What can hang from each mark:
Q_393: Q_682
Q_884: Q_152 Q_682
Q_525: Q_504
Q_504: Q_393 Q_647 Q_884
Q_288: Q_864
Q_864: Q_288 Q_525
Q_152: Q_393 Q_647
Q_647: Q_152 Q_682
Q_682: Q_393 Q_647 Q_884

Every row comes from one small tree of marks. The marks that hang from a mark follow it in brackets, in the order of their numbers. Every link used is in the known rows. Which tree was each row made from?
In the rows, zero is written as 128.
Known rows:
Q_682(Q_393 Q_647 Q_884(Q_152)): [124 119 112 116 188 127 148 144  97 148  44 136 145  40 116 116 158 198
  74  92 134 122  78 117 114  61 146 167 164 133  82 143 125 245 103 179
 132 146 197 144 113]
Q_682(Q_884(Q_152)): [134 124 131 118 133 125 120 131 122 131 129 105 134 119 114 114 129 147
 139 116 135 120  85 109 124 111 136 127 132 137 131 129 128 148 134 149
 102 152 150 129 128]
Q_504(Q_884(Q_682(Q_393))): [139 152 122 121 121 115 138 115 129 107 142 137 118 139 140 135 117 138
 112 126 116 134 117 137 133 129 127 130 123 122 118 128 130 100 133 132
 120 142 124 138 109]
Q_393(Q_682): [139 127 131 139  89 160 120 124 145 117 147 116 130 114 112 130 117 124
 130  91 125 113 159  70 135 136 127 139 132 126 160 119 125  94 158 116
 116 118 108 140 123]
Q_393(Q_682(Q_884(Q_152))): [132 125 134 113 106 150 138 141 129 116 110 120 143 100 111 129 135 130
 100  77 111 121 154 101 126 114 133 129 132 126 135 127 141 138 136 134
 110 119 145 141 118]
Q_884(Q_682): [144 118 120 127  74 151 104 126 163 131 142 116 113 117 113 134 119 127
 140 110 129 126 126  65 136 136 118 138 136 128 133 119 134  88 163 113
 114 138 110 158 122]
Q_152(Q_647(Q_682)): [160  90 133 144 121 159 129 128 165 116 138 141 132 112 130 148 127 125
  88  87 107 129 135  83 120 122 138 162 138 115 123 103 135 140 119 125
 132 123 113 156 130]
Q_504(Q_393): [128 164 118 139 128 124 123 106 141  98 162 122 112 156 120 125 105 130
 161 151 156 124  99 135 130 144 141 114 108 130 157 123 112  85 150 145
 127 142 107 122 113]
Q_525(Q_504(Q_647)): [120 145 140 166 100 128  89 129 157 102 153 103 123 167 127 124 117 115
 187 183 145 133 132  86 134 158 125 117  83 127 174 118 106  78 130 112
 135 147  86 123 111]
Q_884(Q_682(Q_393 Q_647(Q_152))): [133 108 110 122 122 152 136 146 137 133  65 143 128  59 126 135 152 146
  73  92 125 130 117  81 134  81 127 166 161 126  95 125 136 174 127 145
 140 130 171 164 109]
Q_152(Q_393(Q_682) Q_647): [150 114 137  92 121 166 140 168 160 132 122 160 133  85 128 151 151 126
  77  61  73 134 179 139  90 127 144 119 141  92  86 106 147 168  94 126
 121  94 128 149 135]
Q_504(Q_393 Q_647 Q_884(Q_152)): [110 227 123  98 140 101 168 115 116  45 107 174 118 200 157 147 123 100
  88 159 106 162 149 252 124 126 155  63  64 113 116 128 119  88  88 175
 144 132 134 104  92]
Q_152(Q_393): [141 121 127 128 127 140 116 135 147 143 168 121 121 127 121 122 129 134
 165 122 134 118 115 125 117 145 128 123 138 120 124 117 114 130 140 133
  99 135 115 132 133]
Q_504(Q_647 Q_884(Q_152(Q_393))): [123 186 133 101 131 116 151 130 122  83 120 163 124 178 155 141 133 103
 101 137  94 152 154 212 122 126 141  81  91 112 105 122 117 111  90 159
 122 134 132 112 112]
Q_647(Q_152(Q_393) Q_682(Q_884)): [129  64 131 133 161 143 184 164 121  99  85 144 164 103 148 134 173  96
  53  84 110 127 122 143 142  78 135 167 157 126  95 116 134 215 105 167
 118 122 214 145 104]
Q_288(Q_864): [102 114 126 137 129 135  93  91 129 180 168 110  99 164 114 107  98 122
 193 130 152 116  53 100 133 158 125 112 147 144 169 111 114 103 155 126
 112 146  82 106 166]
Q_864(Q_288): [128 132 116 128 121 128  93  99 113 165 220 124 109 134 135 104  79 134
 183 134 165 108  95  88 144 160 118 122 150 165 145 116 100  80 174 107
 103 136  98 123 163]
Q_152(Q_393 Q_647): [153 113 135 105 137 152 123 156 161 142 147 149 124 104 131 142 141 135
 113  91  94 132 133 138  93 130 145 120 141 100  92 104 134 162  98 133
 117 116 119 141 143]
Q_884(Q_682(Q_393 Q_647)): [137 115 107 127 113 152 123 135 145 142  83 137 122  61 115 135 139 162
  94  94 128 128 121  71 128 101 125 165 160 125 101 130 131 158 140 133
 135 135 143 168 111]
Q_682(Q_647): [139 110 117 160 134 151 100 111 139 142 137 114 116  94 112 116 120 159
 140 123 147 121  96  55 141 113 133 174 147 144 144 122 114 140 153 140
 134 157 117 131 130]
Q_864(Q_288 Q_525): [133 120 124 128 123 109  93  94  84 196 199 113 123 138 129 109  79 137
 204 152 168 100 134 109 147 163 104 119 160 161 140 153 113  70 177  70
 131  98  91 105 189]
Q_647(Q_152): [132 109 134 145 130 137 124 130 130 112 146 109 130 135 138 117 129 105
 142 133 149 113  86  89 150 101 131 144 135 140 155 107 114 118 137 150
 119 139 155 122 131]
Q_288(Q_864(Q_525(Q_504))): [101 107 137 146 126 112  86  96 117 197 152  94 111 175 111 110 105 119
 216 167 155 117  90 117 130 169 109 109 135 138 173 138 128  94 149  89
 136 125  72  93 178]
Q_864(Q_288 Q_525(Q_504)): [126 120 132 140 116  95  86 106  96 188 197 101 125 150 130 109  88 131
 217 187 169 109 147 113 141 178  95 117 134 158 151 154 121  68 164  55
 135 106  82 105 180]
Q_884(Q_152(Q_393 Q_647(Q_682))): [157 110 134 101 121 145 152 155 161 128 107 152 131 110 130 152 167 116
  70  91  94 142 158 166  91 114 125 128 127 104  83 112 156 179  87 143
 102 122 143 156 135]
Q_393(Q_682(Q_884)): [131 120 133 127 109 154 127 134 127 117 126 116 142 100 111 124 122 137
 116  77 117 114 144  78 134 122 137 137 141 129 146 125 127 126 150 127
 117 120 135 137 116]
Q_393(Q_682(Q_884(Q_152(Q_647)))): [138 122 137 105 109 154 140 148 133 117 102 129 143  92 114 135 140 132
  83  67  97 125 160 104 117 110 137 128 134 119 123 123 147 149 122 133
 116 113 147 144 121]
Q_864(Q_288 Q_525(Q_504(Q_647 Q_884))): [116 147 133 130 125  86 101 106  84 162 182 124 127 172 148 117  87 119
 194 192 148 124 166 154 145 174 105  97 118 152 138 156 117  61 143  65
 149 102  89  93 167]
Q_525(Q_504): [133 125 141 172 101 119  85 123 161 121 179  83 118 158 117 116 116 127
 200 186 158 125 111  72 131 163 113 137  93 134 180 119 118  80 146 103
 117 159  82 128 121]
Q_504(Q_884(Q_682)): [141 147 127 125 106 119 127 112 139 103 163 130 112 155 136 133 111 123
 123 131 112 138 123 128 140 139 124 127 115 128 130 124 135  79 143 125
 116 149 111 132 115]

Which tree is each row?
[115 100 115 129 206 132 153 151  85 135  43 136 154  37 131 110 159 184
  69  90 137 115  59 100 136  41 155 180 178 138  91 134 111 252 104 188
 149 139 223 134 108] | Q_682(Q_393 Q_647(Q_152) Q_884)
[134 128 126  98 170 121 146 149 110 137  77 135 146  74 125 126 146 177
  92  89 125 118  83 134  99  84 149 132 150 117  90 130 127 207  94 164
 119 129 178 146 121] | Q_682(Q_393 Q_884(Q_152(Q_647)))
[130 111 125 110 136 156 141 158 131 138 108 139 140  76 116 128 152 143
  97  75 102 126 154 126 115 116 139 137 153 117  98 127 131 185 124 141
 115 121 153 138 119] | Q_152(Q_393(Q_682(Q_647 Q_884)))
[108 219 122 118 145 107 155 106 115  44 131 170 117 200 156 141 103 107
 112 161 113 153 135 219 138 137 162  73  74 116 133 125 103  72 106 166
 155 133 119  99  89] | Q_504(Q_393 Q_647 Q_884)
[136  89 119 157 153 138 158 125 123 114 101 131 155  94 127 130 135 150
  91  88 139 112 105  93 135 105 134 179 160 129 120 130 115 180 137 147
 122 134 159 160 100] | Q_647(Q_682(Q_393 Q_884))
[107 192 120 118 111 149 146 127 133  63  99 162 129 150 131 145 116 104
 104 115 118 139 174 159 132 132 158  83  95 112 142 122 106  87 122 151
 156 105 120 123  91] | Q_504(Q_393(Q_682) Q_647)
[136 116 125 119 123 160 135 150 143 137 123 139 132  86 117 132 149 135
 107  84 107 126 164 123 116 126 131 138 149 114 108 123 130 163 129 134
 113 119 133 141 124] | Q_152(Q_393(Q_682(Q_647)))
[124 148 138 154 113 105 104 117 123 127 131 103 134 171 120 131 113 121
 196 194 153 125 162 134 134 156 119 109  94 122 162 156 121  70 137  88
 164 107  87 104 133] | Q_864(Q_525(Q_504(Q_393 Q_647)))
[137 195 127  97 147  97 166 116 130  70 136 159 112 175 147 145 128 117
  83 150 103 156 129 238 108 127 146  91  79 112 111 124 147 107  91 161
 128 139 131 114 110] | Q_504(Q_393 Q_884(Q_152(Q_647)))
[125 134 133 135 126  81  98 101  87 175 200 110 124 166 141 112  87 127
 201 194 157 117 151 144 143 178  97 112 125 157 143 157 125  62 154  58
 137 110  85  96 174] | Q_864(Q_288 Q_525(Q_504(Q_884)))
[146 127 122  80  78 143 139 159 165 139  99 139 118 106 118 147 165 112
  93 100 102 145 162 153 102 123 108 109 127 110  80 124 164 144 116 131
  91 129 145 166 125] | Q_884(Q_152(Q_393) Q_682)
[137  71 130 145 141 150 176 153 139  98 105 144 153 116 149 140 169  84
  66  97 119 127 136 138 142  93 123 168 150 124 109 108 131 182 113 156
 116 122 186 149 110] | Q_647(Q_152(Q_393) Q_682)
[125 193 121  99 138 112 182 121 120  65  99 163 121 145 139 146 142 119
  50 128  96 157 169 229 119 115 140 107  88 117 110 136 154 124 100 163
 134 131 149 119  95] | Q_504(Q_393(Q_682(Q_647)) Q_884(Q_152))
[122 172 136 154 127  91 122 116 145  78 171 111 114 191 135 126 117 119
 165 207 140 145 121 164 126 165 127 111  63 125 164 127 128  73 123 123
 131 159  95 110  99] | Q_525(Q_504(Q_393 Q_884))
[ 98 104 136 148 126 120 102 100 117 181 128 112 120 177 119 121 112 107
 187 156 145 123 112 127 134 164 112 111 134 134 164 137 126 104 140  94
 146 116  80 100 166] | Q_288(Q_864(Q_525(Q_504(Q_647(Q_682)))))
[ 90 130 133 136 131 111  98  99 114 178 132 112 112 186 117 117 107 112
 202 170 150 126 103 147 129 167 120  90 123 132 166 139 124  92 136 100
 150 116  78  89 166] | Q_288(Q_864(Q_525(Q_504(Q_393 Q_647))))
[135  99 117 117 105 159 128 151 151 133  90 138 122  78 123 136 153 125
  82  96 112 138 133  89 136  96 123 155 153 128  97 120 145 159 132 138
 132 134 159 156 117] | Q_884(Q_682(Q_647(Q_152(Q_393))))
[131 114 126 116 121 159 141 144 124 124  80 130 143  67 108 129 149 146
  69  68 104 128 157  92 128  93 136 151 145 130 118 132 145 176 128 143
 126 126 160 142 115] | Q_393(Q_682(Q_647 Q_884(Q_152)))
[132 141 139 152  98 106 108 127 157 100 166 103 115 168 131 128 122 118
 158 184 127 144 133 115 131 161 112 128  81 127 156 124 138  76 131 102
 122 158  94 129 107] | Q_525(Q_504(Q_884(Q_682)))
[131  98 122 140 154 151 129 142 128 135 106 131 129  84 130 120 152 135
 102 115 131 127 103  99 139  84 135 167 154 136 114 116 122 186 122 161
 134 143 167 127 128] | Q_682(Q_647(Q_152(Q_393)))
[129 108 136 118 131 149 150 159 130 113 120 131 140 113 141 128 156  97
 103 102 118 121 134 133 134 100 131 131 141 121 122 109 127 155 117 151
 114 115 174 130 125] | Q_647(Q_152(Q_393(Q_682)))
[152 130 123  77  96 144 144 159 160 136  64 155 124  77 125 157 162 136
  55  80  96 143 151 134  91  97 122 124 136 102  71 120 165 165  90 135
 117 115 153 179 124] | Q_884(Q_152(Q_647) Q_682(Q_393))
[135  80 124 157 152 142 178 138 125  95  86 140 157 103 150 137 158 107
  63  98 141 114 113 109 148  77 126 184 156 128 122 113 118 182 116 161
 129 121 191 156 102] | Q_647(Q_152 Q_682(Q_393))
[102 120 139 133 131 100 102  98 112 188 143 104 110 186 119 115 114 114
 195 172 143 127  99 155 125 165 107 101 124 135 161 141 139  99 132  96
 131 127  82  90 175] | Q_288(Q_864(Q_525(Q_504(Q_884(Q_152)))))
[152  90 129 132 150 150 145 140 144 119 105 150 146  86 132 145 138 148
  67  72 104 125 119  98 113 102 148 164 153 112 102 113 132 185 104 140
 137 117 144 160 120] | Q_152(Q_647(Q_682(Q_393 Q_884)))
[140 128 145 162 116  93 100 109 119 142 162  87 131 173 122 124 111 130
 202 196 149 119 148 121 137 160 105 130 103 129 164 157 131  67 146  77
 145 122  83 102 146] | Q_864(Q_525(Q_504(Q_884)))
[122 110 110 136 194 133 134 135  96 148  68 131 144  40 116 110 139 205
  98  92 143 113  64  84 127  72 153 178 175 137  99 140 107 229 122 170
 144 146 182 139 110] | Q_682(Q_393 Q_647 Q_884)
[119  88 123 123 183 142 140 158 105 134  78 131 145  64 128 111 159 153
  81  95 119 128  83 109 138  63 151 165 166 140  94 126 126 232 113 177
 137 145 206 124 119] | Q_682(Q_647(Q_152(Q_393)) Q_884)
[129 187 113  92 128 106 171 121 132  75  97 164 110 147 139 148 143 120
  57 141  99 166 147 225 120 115 134 105  90 119  92 136 161 121 102 161
 134 145 150 130  95] | Q_504(Q_393 Q_884(Q_152 Q_682(Q_647)))
[100 117 138 142 133 102  96  93 111 188 155 101 110 186 118 112 105 118
 206 172 147 122  92 139 131 170 111 106 129 137 168 139 130  91 143  92
 137 128  74  87 173] | Q_288(Q_864(Q_525(Q_504(Q_884))))
[ 95 115 137 142 126 116  89 100 115 189 139 104 113 180 116 114 105 114
 209 166 149 121 101 125 132 166 115  99 131 135 170 137 122  92 142  94
 145 119  73  91 172] | Q_288(Q_864(Q_525(Q_504(Q_647))))
[122 154 135 154 103 120 117 131 158  90 148 106 122 156 118 128 126 117
 159 175 142 136 149 122 124 162 123 118  78 122 170 125 131  84 133 112
 131 140  95 128 100] | Q_525(Q_504(Q_393(Q_682)))
[114 129 134 132 122 100  99 118  87 169 165 118 133 155 145 115  98 111
 193 185 158 117 159 131 148 159 104 103 129 154 142 150 115  77 144  69
 152  93 105  99 171] | Q_864(Q_288 Q_525(Q_504(Q_647(Q_152))))
[119 154 129 127 134  74 112 101  85 158 190 120 122 174 144 116  89 124
 191 201 157 124 154 177 139 178 104  98 113 152 139 161 128  61 148  69
 145 106  91  93 164] | Q_864(Q_288 Q_525(Q_504(Q_393 Q_884)))
[111 197 137 134 122  94 137 129 141  60 126 135 120 198 146 137 130 101
 135 204 122 160 152 201 121 152 133  84  46 116 146 127 127  83  92 138
 141 147 110 109  91] | Q_525(Q_504(Q_393 Q_647 Q_884(Q_152)))
[119 122 130 142 115 104 102 111  96 169 166 121 135 154 139 121  95 116
 186 176 156 118 175 125 147 171 100 115 131 151 140 154 117  77 150  61
 150  95  91 110 166] | Q_864(Q_288 Q_525(Q_504(Q_647(Q_682))))
[132 118 131 108 126 151 139 156 135 132 130 132 139  98 117 128 143 133
 118  81 107 121 151 132 114 130 136 120 145 114 109 124 129 159 130 134
 104 116 142 138 121] | Q_152(Q_393(Q_682(Q_884)))
[142  85 126 139 133 140 159 136 137 114 109 131 149 113 124 136 150 124
  84  90 120 127 130 124 129 113 125 162 143 128 111 126 136 176 127 145
 106 138 158 156 110] | Q_647(Q_682(Q_884(Q_152(Q_393))))
